What can hang from each mark:
R: C
C: E R
V: E
E: J K U V
K: E R
J: E L R
U: E
L: J U

Known rows, with every way that one mark hangs from another:
[U [E J]]: [ -8.9  -5.8  12.8   6.6   4.1  -4.0   4.9  24.5 -11.6  13.3   4.5  -4.6
  -2.6 -13.1  10.1 -14.4  13.2 -21.9 -16.3  20.7  -0.7   3.3 -11.5]
[R [C [E K]]]: [  4.2  -2.6   8.7  12.9  -4.1  -2.6 -11.0  25.2 -24.8  -3.3  -7.1   6.7
  -7.3 -19.1 -10.2  -1.6 -20.4 -20.7  -9.7  29.4 -11.1   7.2   8.1]
[E J K V]: [-14.7  -7.3   5.3  21.3  -2.6   6.8   1.0  22.2  -2.6   8.8   2.5 -14.0
   0.9 -21.4  -1.3 -17.9 -17.2  -9.3 -18.5   9.4 -10.3   9.7   4.9]
[V [E [J L] [K R] U]]: [-40.9 -17.8  -0.8  10.5  -1.9  21.1   4.9  11.5  10.3  16.5  -6.7 -19.1
   2.9 -25.2   1.0  -4.0  -7.7 -13.5 -37.2  -6.9 -22.7   8.0   0.0]
[U [E [K R] V]]: [-22.7  13.5   6.3  27.0   7.0 -10.4   4.8  20.3 -10.0  18.3   5.2   2.6
 -14.0 -18.4   0.4 -18.9 -40.7 -11.6 -21.0  22.8 -11.1   5.5  -0.6]
[K [R C]]: [-19.6  18.0   6.5  -0.5   6.9 -22.6  -7.2  16.3 -22.1   6.5  -7.1  11.3
  -9.1 -20.2  -8.0  -8.3 -22.3 -17.4 -20.3  15.5 -10.5   2.3  -0.9]
[E [J R] U]: [-21.9  -4.7   6.1  10.9   3.6  14.9  -4.8  11.0  11.5  19.7   1.0  -4.6
  -6.7 -24.8   0.6 -18.7  -3.8 -16.6   1.4  -3.5  -9.8   4.2 -13.0]
[V [E [J L] K]]: [-21.7 -27.9   4.2   7.0  -0.5  15.2   4.4  23.6   2.3   7.0  -7.9 -28.9
   7.4 -22.2   5.0   5.1   4.3 -18.0 -41.0   3.4 -13.6   5.3 -10.4]
[J R]: [-14.9   2.5   6.5   9.0  14.9  -7.4  -7.3  20.0   0.5  16.5   0.1  -2.4
 -13.9 -22.8  -2.6  -5.0 -19.8 -19.5  -8.4  11.2  -6.0  -2.8 -24.4]
[L J]: [ -5.1 -10.8   2.3   7.0   2.1 -12.4   3.1  25.3 -12.6  -7.0   5.1  -1.5
 -13.0 -16.3 -21.2  -7.9  -9.2 -19.5  -5.2  21.7  -8.5  -1.3  -3.8]
[U [E J K]]: [ -8.6  -5.6  11.9  14.5  -4.8   1.0   5.7  23.0 -14.0  14.3   6.9  -6.8
   0.6 -13.5  10.2 -12.9  -4.4 -18.8 -25.7  15.6  -5.4   4.3  -6.2]
[J [E K U] L R]: [-38.6 -22.8   3.1  13.1  -5.4  10.9 -11.9  12.2  16.6  24.2   2.4  -7.7
 -17.6 -33.1   3.7  -9.0 -57.9 -11.9  -6.7  -9.6 -14.9   8.0 -35.6]
[V [E J K U]]: [-26.5 -26.8   0.4  11.8  -3.4  21.6   6.1  19.8   4.4   6.2  -2.3 -22.3
   1.1 -19.3  -2.5  -9.2   5.1 -13.9 -21.8   1.3 -19.1   5.3   8.2]
[E [J [L U] R] K V]: [-24.8   1.7   8.0  18.1  -6.8   7.0 -10.7  13.6  18.1  13.5  -7.1 -11.3
   1.5 -26.0  11.4  -2.9 -33.5 -15.3 -20.7  -0.2  -5.4   8.8 -28.1]
[J [E K] L]: [-32.2 -32.2   2.9   3.9  -6.9  -5.4  -6.9  24.1  -0.6  13.0   2.8 -12.8
  -9.5 -24.8   4.8  -0.4 -37.3 -13.8 -22.6   4.4 -11.5   8.7 -27.9]
[K E]: [-12.3  -1.2  -5.5   0.3   3.5  -7.3   2.0  25.7 -11.0  13.6  -0.8   1.2
 -13.1 -14.3 -14.8  -3.4 -13.1 -32.5 -22.7  24.0 -12.8  -3.5 -12.1]
[U [E [J L]]]: [ -8.0 -10.1  12.4   7.4   2.9   3.7   4.7  21.8  -3.5  14.7  -1.0  -8.1
  -0.3 -18.7  11.2  -8.9   7.1 -22.1 -21.8  16.8   0.3   8.0 -22.3]
[U [E J [K R]]]: [-23.6   8.2  11.3  13.3  -1.8  -7.9   5.7  17.4 -16.0  24.0   7.3  -0.4
  -0.1 -13.0  12.9 -12.8 -10.7 -18.4 -35.0  10.4  -9.9   2.6  -4.4]
[C [E [J L] [K R] U]]: [-27.0 -13.7   1.5  19.0  -6.3  22.5  -4.2  11.4   5.2  23.2  -0.9  -0.1
   0.5 -23.7   0.7  -4.4  -6.8 -17.8 -17.9   5.4 -21.4  13.5   2.5]
[U E]: [ -6.8  -3.3   8.3   9.6   9.7  -9.4   3.7  26.9 -11.1   9.5   4.0   0.1
 -12.8 -13.7   1.5 -11.9  -5.1 -20.4  -9.4  28.7  -2.6   2.0 -14.0]
[C E R]: [  8.0 -22.2   4.1   9.4   1.7   3.8 -11.8  30.3  -6.8  12.3  -0.1   0.9
  -8.0 -19.1  -0.4   4.3  26.7 -27.2  11.2  36.0 -10.3  10.9   6.3]
[E J K U V]: [-20.1 -11.5   0.9  25.9  -7.1  23.8   1.7  15.6   9.9   8.5   2.7 -10.8
  -3.4 -25.4  -6.9 -28.5 -22.5  -5.2  -0.9   3.0 -15.6  14.5  12.9]
[V [E [J R] U]]: [-28.2 -16.0   5.1   8.0   9.1  16.4   0.4  16.6  11.3  13.7  -5.0 -19.9
  -6.1 -23.1   0.5  -9.4  12.2 -19.3 -10.5  -0.6 -13.9   0.2  -9.3]
[V E]: [-19.5 -21.6   1.0   1.6  14.4  -3.4   3.5  29.8  -4.2   0.4  -5.2 -19.0
  -8.6 -16.9  -6.3   1.6  10.6 -19.6 -21.1  19.8 -11.9  -1.2  -6.4]
[J [E K]]: [-32.3 -26.3   3.7   2.5  -5.4 -15.0  -5.6  27.4 -11.3  10.3  10.0  -8.9
 -12.8 -18.0   3.3  -6.8 -28.2 -13.8 -16.0   8.6 -13.3   3.2 -15.2]
[J [E K V] L R]: [-34.6 -15.4   7.3  18.4   2.1  -2.1 -12.3  18.8  11.6  22.5   0.8 -14.8
 -18.6 -34.1   6.5  -8.4 -64.1 -11.0 -13.0   0.3  -9.7   8.1 -37.7]
[C [E [K R] U]]: [-26.1  -7.0  -2.4  21.4   0.6   9.4  -4.4  16.6  -2.3  17.4   4.0   8.1
 -11.9 -19.3 -10.0  -7.2 -19.9 -16.2  -6.8  17.3 -23.9   7.8  11.3]

Rows:
[  2.5 -32.6   3.9  12.3  -8.9  32.3 -10.9  18.8  12.1  18.2  -5.7  -4.7
   1.1 -27.2   3.3  -3.1  32.2 -24.9  15.2  18.7 -12.1  21.2   5.0]
[C [E [J L] U] R]
[-50.8 -18.6  -2.3  17.7  -4.7   4.3  -5.7  12.4  13.5  20.5   2.6  -5.6
 -18.1 -32.2  -2.2 -18.6 -59.5  -3.8 -10.7  -2.2 -20.8  15.5 -13.3]
[J [E [K R] U V] L]
[-23.3  -4.9   6.8  13.8  -1.7  -0.3  -3.7  20.0 -14.0  20.8   4.5  -1.1
   1.2 -14.6   4.6  -0.6   4.2 -22.1 -27.7  14.5 -18.1   5.0   5.5]
[C [E J [K R]]]
[-30.4  20.0  -6.7   9.0   9.7 -15.6   2.5  19.1  -9.0  23.9  -1.3   4.9
 -18.8 -19.5 -16.0 -11.7 -31.2 -26.8 -27.2  22.1 -18.0  -1.1  -4.1]
[K [E V] R]
[-18.6  -2.3  -5.9  12.5  -2.7  15.8   4.1  17.7   5.0  15.8  -1.9  -4.3
 -11.5 -21.2 -15.4 -24.7 -10.2 -24.8  -5.9  13.8 -15.3   7.0   2.9]
[K [E J U V]]
[-23.7  11.6  11.2  24.1   0.8  -5.0   5.7  17.7 -10.5  22.6   6.0  -3.6
  -4.6 -17.2   9.2 -21.6 -21.8 -13.2 -26.7  14.6  -9.5   6.9   0.8]
[U [E J [K R] V]]
[-24.6  -8.1  13.7  -3.3   1.2 -13.3 -18.6  17.3  -5.9  12.9  -9.1  -2.0
 -16.7 -31.9   5.3  -3.1 -44.1 -19.3  -9.9   3.4  -3.3   5.2 -43.0]
[J E L [R C]]
[ -3.6  14.7  21.1   8.0   3.2  -6.4  -4.3  18.1 -17.6  14.5  -3.1   2.6
  -6.1 -18.6  10.8 -15.4  -6.4 -24.1 -13.0  15.5   2.4   1.0 -18.8]
[U [E [J [R C]]]]
[-42.9 -16.1   6.7  -0.6  -9.8 -14.7 -18.5  18.1  11.6  15.6  -0.4  -5.7
 -11.9 -22.6  17.2   9.7 -46.2 -19.8 -18.9  -2.0  -7.9   2.2 -52.0]
[J [E K] [L U] R]
[  2.4  -0.8  13.5  12.2   0.9   0.6 -10.4  24.5 -18.6  -3.1 -10.3   0.8
  -5.4 -21.2  -7.0 -12.7   4.0 -20.5   1.4  30.0  -5.5  11.8   9.1]
[R [C [E J V]]]
[ -3.7  18.2  20.1  25.8  -2.1   1.2  -3.6  16.7 -13.2  14.0  -3.1  -2.8
  -7.3 -23.6   7.6 -22.5 -37.4 -15.3 -14.1  14.7  -1.5   6.4  -8.2]
[U [E [J [R C]] K V]]
[-25.0  28.1  -5.6  10.2  -0.5  -4.5  -2.3  10.3 -11.1  13.9 -10.7  15.3
 -21.1 -25.2 -25.5 -23.7 -47.0 -23.5 -11.3  18.1 -19.9   5.8   9.8]
[K [E U V] [R C]]
[-40.5 -15.1  -0.6  19.3 -10.2  -9.6   0.2  16.5  -4.4   6.2  11.9  -0.2
 -24.4 -23.8 -18.2 -25.0 -49.6  -7.1   1.4   6.0 -21.2   5.9   4.4]
[L [J [E [K R] U V]]]
[-27.9 -29.2   0.4   4.3  -8.1  -9.2  -0.5  22.0  -5.3  -3.0  10.7  -1.1
 -22.7 -19.2 -17.4 -18.0 -18.2 -15.1  12.2  10.9 -13.4   2.6  -6.9]
[L [J [E U]]]
[-18.6 -16.8   1.0  18.0   1.0  26.8   0.1  14.1  21.6   9.2  -6.7 -13.0
  -3.9 -31.2  -7.7 -23.3 -10.2  -8.2   2.5   4.1  -8.8  18.5  -4.7]
[E [J L] U V]
[-14.2 -12.4   6.1  12.5   5.3   9.7  -0.9  21.3   9.1   9.2  -6.1 -16.5
  -0.1 -27.6  -1.6 -13.5  -4.8 -13.5 -13.2  10.6  -4.4  13.6 -13.3]
[E [J L] V]
[ -0.8   7.4  12.0  25.3   4.0   9.8 -17.0  16.4  -1.0  10.1 -15.3   0.6
 -12.1 -34.3  -6.3  -2.1 -51.7 -18.4  -7.6  19.1  -7.5  10.8 -17.7]
[J L [R [C [E K V]]]]
[-25.7 -12.3   8.7  11.3   4.3   6.7   0.5  21.5  -1.5  15.0  -2.5 -24.8
   0.8 -20.3   7.2   0.6  -2.3 -19.9 -34.3  -0.3 -14.0  -3.1 -11.5]
[V [E [J R] K]]
[ -3.0   0.7   8.7  14.8   5.1  15.7 -16.9  12.2   4.4  10.0 -15.4   7.7
 -14.2 -33.0  -8.2  -2.9 -31.5 -21.7   4.4  15.1  -8.4   9.9 -21.3]
[J L [R [C [E U]]]]
[-24.9 -17.3   7.5  11.2   3.5  15.6  -0.5  18.8   6.7  16.2  -8.4 -28.0
   3.3 -25.6   8.8   5.6  -9.0 -19.7 -40.4  -3.4 -12.6   1.3 -22.2]
[V [E [J L R] K]]
[  5.7 -29.5   7.5  15.1 -13.6  22.3 -10.6  23.7  -1.1  19.3  -2.9  -9.8
   8.1 -23.9   9.5   6.8  20.4 -26.0  -9.7  18.8 -11.9  18.0   3.2]
[C [E [J L] K] R]
[  5.1 -20.8   8.6  17.0  -0.3  11.8 -10.7  28.6  -2.0  14.5  -1.6  -7.4
  -2.3 -22.4   3.3  -8.0  34.5 -23.8  15.0  31.8  -8.3  17.1  13.0]
[C [E J V] R]
[-26.6  -3.8  -2.4  32.0   3.2  11.9  -4.0  17.0   3.6  15.9   2.5   5.4
 -16.3 -24.0 -13.1 -15.8 -29.7 -10.6   1.8  21.3 -23.5  12.0  16.6]
[C [E [K R] U V]]
[-22.1  -9.9   5.0   4.9  -2.1   0.8  -6.2  20.9  14.8   1.5  -9.4  -9.9
   1.9 -20.9   5.7  -4.6  -0.1 -17.0 -11.5  12.5  -1.5  12.0 -21.9]
[E [J [L U]] V]
[-17.8  -9.3  -4.6  29.6  -0.4  17.5   0.5  18.0  10.8   5.0   1.8  -4.2
 -14.6 -26.9 -16.9 -25.0 -43.2  -3.3   3.8  12.4 -16.6  12.8  11.5]
[E K U V]
[-26.5 -26.3   0.4  13.1  -4.8  -7.4  -0.3  22.4   0.1  -4.4   9.2  -3.7
 -26.6 -23.2 -21.0 -25.9 -29.5 -10.5  19.6  14.7 -13.1   6.5  -1.7]
[L [J [E U V]]]
[-15.2   7.7  14.4  -5.5  -6.5  -5.1 -17.1  11.9   1.8   4.2 -16.0   0.9
   3.0 -22.9  10.5   4.0  -9.2 -25.3 -17.6   2.2   1.5   4.8 -35.4]
[E [J [L U] [R C]]]
[-13.8 -17.2   5.1   9.6  -7.1  12.5  -0.5  18.9   1.0  12.1  -1.4 -14.6
   8.4 -23.3   3.1  -2.4 -12.2 -15.4 -33.6   0.9  -9.3   9.7 -13.0]
[E [J L] K]
[-23.7 -22.4   4.5   8.5  -1.3 -20.4  -0.8  28.0 -10.4  -4.3   8.8  -7.6
 -23.5 -20.1 -16.0 -17.6 -25.0 -13.9   6.4  19.9  -9.0   2.6  -8.6]
[L [J [E V]]]
[-20.7  -7.7   8.9  12.6 -15.8  -8.0 -10.4  12.9 -13.2  -0.6   4.4   5.3
 -23.2 -26.3 -15.6 -18.3 -59.0 -14.2   6.0   1.3 -13.9   1.2  -9.5]
[L [J [E K U] [R C]]]
[-19.4 -16.2   0.1  27.3  -7.9  32.5   0.3  12.4  19.6  10.4  -3.4 -13.7
  -0.3 -32.1  -6.0 -22.4 -30.2  -5.1  -8.7  -1.2 -13.8  19.3   1.9]
[E [J L] K U V]
